Known rows, with every step that occurs
pude > mupuna > sabon > govub > mive: [-13   9  11   8   1  -4 -23  -3  22 -10  13  -4   4  -3   7   4   0 -10
 -10  -5  -1   2 -19   8   6  15 -19   3  22 -20]
sabon > pokif > mupuna: [  9  16  13  -7  -4  -2   2  10   1  -3 -10  -4   4 -13  19  -4   3  -7
  -1  11  -3 -14 -27  -2   3   4   9 -10   4   3]
mive > sabon > mupuna > pude > filub: [ -1  10  -5  -4  -8   9  27   2 -37  -3  -1  11  17  64  29  10  10  -7
   8  -4  -7  -5 -17   2  18   2  10  -2   4   3]
topu > filub > govub > sabon: [-14   6   8  -3 -10  -2   9   3   6   8 -21   3  -1  25  -1   0   5  33
   0  -3   1 -13 -13  -7  13   7   9   0   1   7]
govub > filub > pude > mupuna > sabon: [ 25   9  -4   2  -2   2 -17 -18  54 -20   6   5   2  17 -19 -11  -4 -30
  -9   2  -1  -8 -27   7   7  26  -3  11  -4 -16]
govub > filub > pude > mupuna > sabon > pokif: [ 32  14   0  -2  -5   3 -19 -13  57 -18   6   9   0   1 -22 -14  -2 -28
  -7   4  -4 -16 -43   5  -3  20   5   4   6 -14]
govub > sabon > pokif > mupuna: [  8  24  12 -12  -7   1   7   9  -3  18 -11  -4   4 -21  21  -1   7   7
  -4   7  -4 -16 -31  -1   6  -1   5  -8  10   8]
mive > govub > filub > pude > mupuna > sabon: [ 38  10   1   1  -9  -2 -17 -26  51  -9   1   8   7  20 -22 -10 -10 -27
 -10  -8  -1   3 -18   4   6  27  -4   4  -7 -17]
govub > mive > sabon > mupuna > pude > filub: [-19  11   1   1  -6  10  25   6 -32   0  -7  11  21  78  32   6   6   1
  13  -4  -4 -10 -16   1  18   1  10  -3  15   3]
mupuna > sabon > govub > mive: [-21   4  10   5   4  -4 -22  -2  -4   1   7  -2   7   5   8   2   0  -1
 -12  -6  -2  -4   2   4   5   1 -14   3  15 -14]
pude > mupuna > sabon: [  3  12   3   0  -4   1 -13  -6  28  -3   5  -1  -1 -24  -5   3   0 -18
  -8   1  -1  -6 -24   9   0  17 -10   5   7 -12]
filub > govub > mive > sabon: [-21   8   0  -2  -5  -2  -4   4 -12  -6 -14   6  15  24  14   4  -2  15
  10  -8   4 -20 -16  -4   5  15   8  -1  13   5]
mive > sabon: [ -3   7  -9  -5  -4  -2  -5  -3 -15   6   0   6   7   9  10   6  -1  -6
  -1  -7  -4  -8  -9   0   8   8   1   4   3  -3]
sabon > pokif > mupuna > pude: [ -5  13  17  -6  -6   4  15  12  -4  -9  -3  -4   7  -5  24   2   2 -11
   3  12  -2  -3 -36   0   2   2  12 -11   6   8]
pokif > sabon > mupuna > pude > filub: [-21   3   2  -1  -4   4  28   6 -31 -10  -6   0   2  48  21   2   9 -16
   1   1  -6  -1 -12   2  15  -1   7  -8  -4   0]
pokif > mupuna: [  2  10   8  -3  -1  -4   4   4  -4   0  -9  -6   6   7  16  -3   1  -8
  -2   7   0  -6 -10   1  12   6   2  -3  -5   0]
mupuna > sabon > govub: [ -2   2   6  -1   1  -5 -20  -5  -8  -1  13   0   2  -4   5   6   3 -11
 -19  -4  -4   1   0   4   8  -2 -14   4   3 -13]
filub > govub > sabon > mupuna: [  8  15   6  -8 -10  -2  19   4 -19   3  -6   1  -1  20   2   4  11  27
   5  -2   2 -23 -24  -2  -5  -3   5  -9   4   8]
mive > sabon > govub: [ -2   7  -4  -3  -1  -7 -14  -2 -25  -2  13   5   6  18  19  11   3  -5
 -10 -14  -7   5  -3   0  11   3  -7   2   6  -9]
mupuna > pude: [-16  -2   3   1  -2   6  14   3  -6  -6   4  -1   1  15   7   6  -1  -8
   4   0   1  10  -8   1  -1   1   2  -2   3   6]
sabon > mupuna > pude > filub > govub > mive: [-25   3  13   4  -7   9  34  13 -18 -16 -14   4  15  70  24   0   9  20
  21   3   5 -11 -12  -3   8   2  15 -11  12  13]
filub > pude > mupuna: [ 18   8  -9   2  -3   1  -8  -6  47 -11   8   7   0  22  -7  -5   1 -12
  -1   1  -3   5 -22   4   9  19  -1   7   4  -8]
mive > sabon > govub > filub: [ 12   1  -1   1   2  -7 -14 -10 -23 -14  13   2   5  22   6   2  -2 -12
  -9 -12  -3   3  -7  -2  10   9  -2   0  -1 -12]
filub > govub > sabon > pokif > mupuna: [  1  24  18 -16  -9   0  10  13  -6  10 -16  -2   7 -20  17  -1   8  19
   1   8   1 -24 -39  -4   8   7  10 -13   9  16]
govub > mive > sabon > pokif > mupuna: [ -5  23   9  -6  -6  -5  -4  10 -11   6 -18   3  18   8  30  -2  -3  -3
   5   3  -5 -26 -35  -3   9   9  10  -6  19   0]
govub > sabon: [-3  8 -1 -6 -1  4  5 -3 -5 21 -1  1 -2 -6  6  2  4 13 -3 -4 -1 -5 -6  0
  6 -4 -3  2  7  5]
topu > filub > pude > mupuna > sabon > govub: [  6   6   3   5  -8  -9 -26 -10  53 -14   8  10   1  47  -7  -2   4 -16
 -20  -4 -10   4 -19   4  22  22 -10  13   2 -27]
govub > sabon > mupuna: [ 13  13   1  -6  -6   0  16   1 -16  13   0   0  -1  19   6   3   9  13
  -1  -3  -3 -14 -19   2  -2  -9   0  -5   5   1]

Rows
[  0  14  12  -5  -2  -3  -6  -1   0   3 -10  -7   9 -10  12  -1   0 -20
 -13   6  -2 -17 -12   5  16   7  -6   2  -7  -5] -> pokif > mupuna > sabon
[  0  14  -2   0  -4  -5   5   1 -23  -2  -7   5  12  43  13   4   1   2
   7  -7  -3 -26 -23   1  -2   1   6  -1  12  -7] -> govub > mive > sabon > mupuna
[-16  11   2   0  -6   1  17   4 -29 -11  -2   4  15  58  21   8   0  -3
  11  -5  -2 -15 -32   2  -1   2   9  -4  14  -1] -> govub > mive > sabon > mupuna > pude
[-26  -3  14   7  -6  -6   6   8  16 -10 -28   2   5  41  -3  -5  -3  28
  10  -1   3 -14  -6  -8   4   7  12  -2   6   3] -> topu > filub > govub > mive
[-12  -3  10   2  -8  -5   6   5  12 -13 -21   4   0  29  -5  -1   0  19
   3   1   2 -10  -4  -7   7  10  11   0  -4   2] -> topu > filub > govub
[ 20  -1  -6   3   1   1  -4 -12  27 -14   1   8   2  38 -12 -17  -3  -9
  -1   0  -1  -3   0  -3   5  13   9   6 -12  -2] -> govub > filub > pude
[-23   8  15  -5  -6   9  27  13 -15  -9 -16  -1  18  38  35   0   9   1
  10   9   4   0  -8  -2  30  13  13  -9  -5  19] -> pokif > mupuna > pude > filub > govub
[-29   6   4  -7  -6  16  27   5 -16  11  -5   7  10  27  22   4  13  21
   9  -2   4   2  -4  -3  23   5   8  -5   8  21] -> mupuna > pude > filub > govub > sabon
[ 41   8   0   3  -7  -6  -9 -20  46 -13   1   8   1  25 -18 -10  -6 -14
  -1  -8   1  14 -18  -1   4  24   3   0  -8 -11] -> mive > govub > filub > pude > mupuna
[-27  -3   5  -2  -5  12  23   9 -11  -9  -7   5  12  32  18   3   9  10
  13   2   4   7   1  -3  16   6  11  -4   1  17] -> mupuna > pude > filub > govub
[ 15  15   1  -1 -12  -2 -17  -5  73  -6  -7  13   2  15 -15  -7   0 -14
 -11   5 -11 -18 -42   3   8  19   7  10   7 -18] -> topu > filub > pude > mupuna > sabon > pokif
[ 29   5  -4   4  -1   1  -7 -13  50 -25   7   4  -1  28 -15 -13  -3 -19
   1   0   1   3 -23   3   5  25   2   5  -5 -10] -> govub > filub > pude > mupuna
[ -7  11   2  -7 -13   8  30   8 -41 -14  -7  12  18  64  28  10  11   4
  12  -4  -2 -13 -20  -1  15   9  16  -7   2  10] -> mive > sabon > mupuna > pude > filub > govub
[-36   7  21   0  -4   9  24  17 -14  -8 -22  -2  24  52  42  -2   7  10
  16   9   7  -3  -8  -4  26  15  12  -8   7  18] -> pokif > mupuna > pude > filub > govub > mive
[ 16  16   7 -11 -11   0   2  -4  -3  33  -6   9   3 -18   3   2   2  20
  -2  -8  -4   0 -17  -6  -7 -10   5 -11  12   6] -> mive > govub > sabon > pokif
[  8  14  -5  -9  -7  -1  -7   2 -10   5   0  11   8 -11   8   6  -1  -5
   0  -4  -8 -16 -27  -2  -3   2   9  -3  14  -1] -> mive > sabon > pokif
[  4  -2  -5   5  -6  -5  -4  -4  35  -3 -15  12   2  54 -10  -8   1   3
  -4   0  -7  -5   2  -6  18  11  11  11  -8  -8] -> topu > filub > pude
[ 11  13  -7  -1  -3   1 -18 -11  53  -6   7   8   4  10  -9  -4   1 -23
 -10   2  -4  -6 -25   8  10  19  -7  10   2 -14] -> filub > pude > mupuna > sabon
[ -1  11   5  -4  -6   6  29   3 -22   5   4  -2   0  29  10   8   9   7
   4  -2  -1  -5 -27   3  -2 -10   1  -7   8   5] -> govub > sabon > mupuna > pude
[ 35   2  -1   1  -4  -6  -6 -18  22  -2  -3  10   6  38 -15 -14  -8  -8
  -2 -10   1   8   2  -6   3  11   9   2 -15  -4] -> mive > govub > filub > pude
[  1   3   7   1  -3   3  24   6 -16 -15   4  -3   1  36   4   6   4  -5
   6   3  -1   0 -23   3  -5  -8   5  -8   1   3] -> sabon > mupuna > pude
[-19  -5   2   1  -2  14  21   5  -9   2  -1   5   8  37  21   4   7  -3
   7   1  -1  15   8   0  19   2   6   0   2  10] -> mupuna > pude > filub
[  9  17   8  -5  -6   4 -15  -1  34  -6   5   1  -2 -40  -5   2   1 -17
  -6   6  -4 -13 -42   7  -8   9  -3  -1  17 -10] -> pude > mupuna > sabon > pokif
[-16   5   5   0  -3  -4  22   4 -27 -18  -2  -8  -4  21   7   4   0 -19
  -5   0  -4  -5 -26   4  -5  -3   2  -9  -4  -5] -> pokif > sabon > mupuna > pude
[  9   3  -2   4   2 -11 -20 -13  29 -31  14  -2  -9  24  -8 -10  -3 -36
 -16  -7  -4  12 -24   3  12  30  -9   1  -6 -23] -> pokif > sabon > govub > filub > pude > mupuna
[ 22  26  18 -14 -14  -4   5   1 -12  32 -15   1   8 -16  21   0   3  11
  -5  -2  -4  -5 -28  -5   8   2   5 -13   6   8] -> mive > govub > sabon > pokif > mupuna
[ 19  13  -5  -5  -8  -5   6  -1 -27  -4   1   6   6  30   8   8   3  -5
   0  -5  -5 -20 -24   2  -2   0   3  -2   1  -6] -> mive > sabon > mupuna
[-15  23  21 -15  -9   6  22  16 -11   3 -11  -4   7   0  26   4   8  12
   6   7   2 -13 -45  -3   5   6  13 -15  12  22] -> filub > govub > sabon > pokif > mupuna > pude
[-29   5   6   3  -9  -7  -1   4   1  -4 -28   9  13  51   6   2  -4  22
   7  -8   0 -24 -15  -9  11  17  15   1  10   1] -> topu > filub > govub > mive > sabon
[-18  -2  10   7   3  -5 -10   4 -10  -3   8  -2   6  21  11   0   1   9
  -2  -6   1   7   4  -2   4  -1  -7  -3  15  -8] -> sabon > govub > mive
[-20  13  10 -12  -9  17  28  12 -12  12  -7  11   8  14  24   5  14  24
  11   3   0  -6 -19  -6  14  -2  17 -11  19  22] -> mupuna > pude > filub > govub > sabon > pokif
[ 24  -2   8   2  -4  -6   0 -13  -1  -1  -5   2   1   6 -11  -6  -9  -3
  -1  -8   3   9   2  -5  -2   6   5  -7 -10  -2] -> mive > govub > filub
[-41  -2  10   3  -1  13  24  12  -7  -8 -12   5  19  49  23   0   6  18
  19   0   7   1   1  -3  15   6  13  -4  13  16] -> mupuna > pude > filub > govub > mive
[  4   8   8   1  -2  -5 -23  -5  16  -8  20  -4  -2 -12   3   8   3 -20
 -17  -4  -3   5 -20   9   6  13 -19   2   9 -19] -> pude > mupuna > sabon > govub
[ 28   9 -10   1  -1  -7 -21 -15  25 -26  21   9   4  43   0  -2   0 -27
  -8 -11  -5   7 -25   3  17  34  -5   7   0 -19] -> mive > sabon > govub > filub > pude > mupuna
[-20  12   9  -1  -9   0  21   9 -28 -21 -11   5  16  60  14   9   1   8
  17  -6   3 -22 -37  -1  -4   5  13  -8  13   6] -> filub > govub > mive > sabon > mupuna > pude
[ 18   2   1   2   3  -5 -23 -17  16 -17  14   6   4  35 -12 -12   0 -23
 -19  -5  -3  -3   2   1  13  10  -5  10  -8 -17] -> mupuna > sabon > govub > filub > pude
[ -7  13  15  -7  -6  12  23  14 -12   2 -12   3  15  20  36  -1   9  -8
   7  13  -4   4 -17  -1  23   5  14  -9   7  13] -> sabon > pokif > mupuna > pude > filub
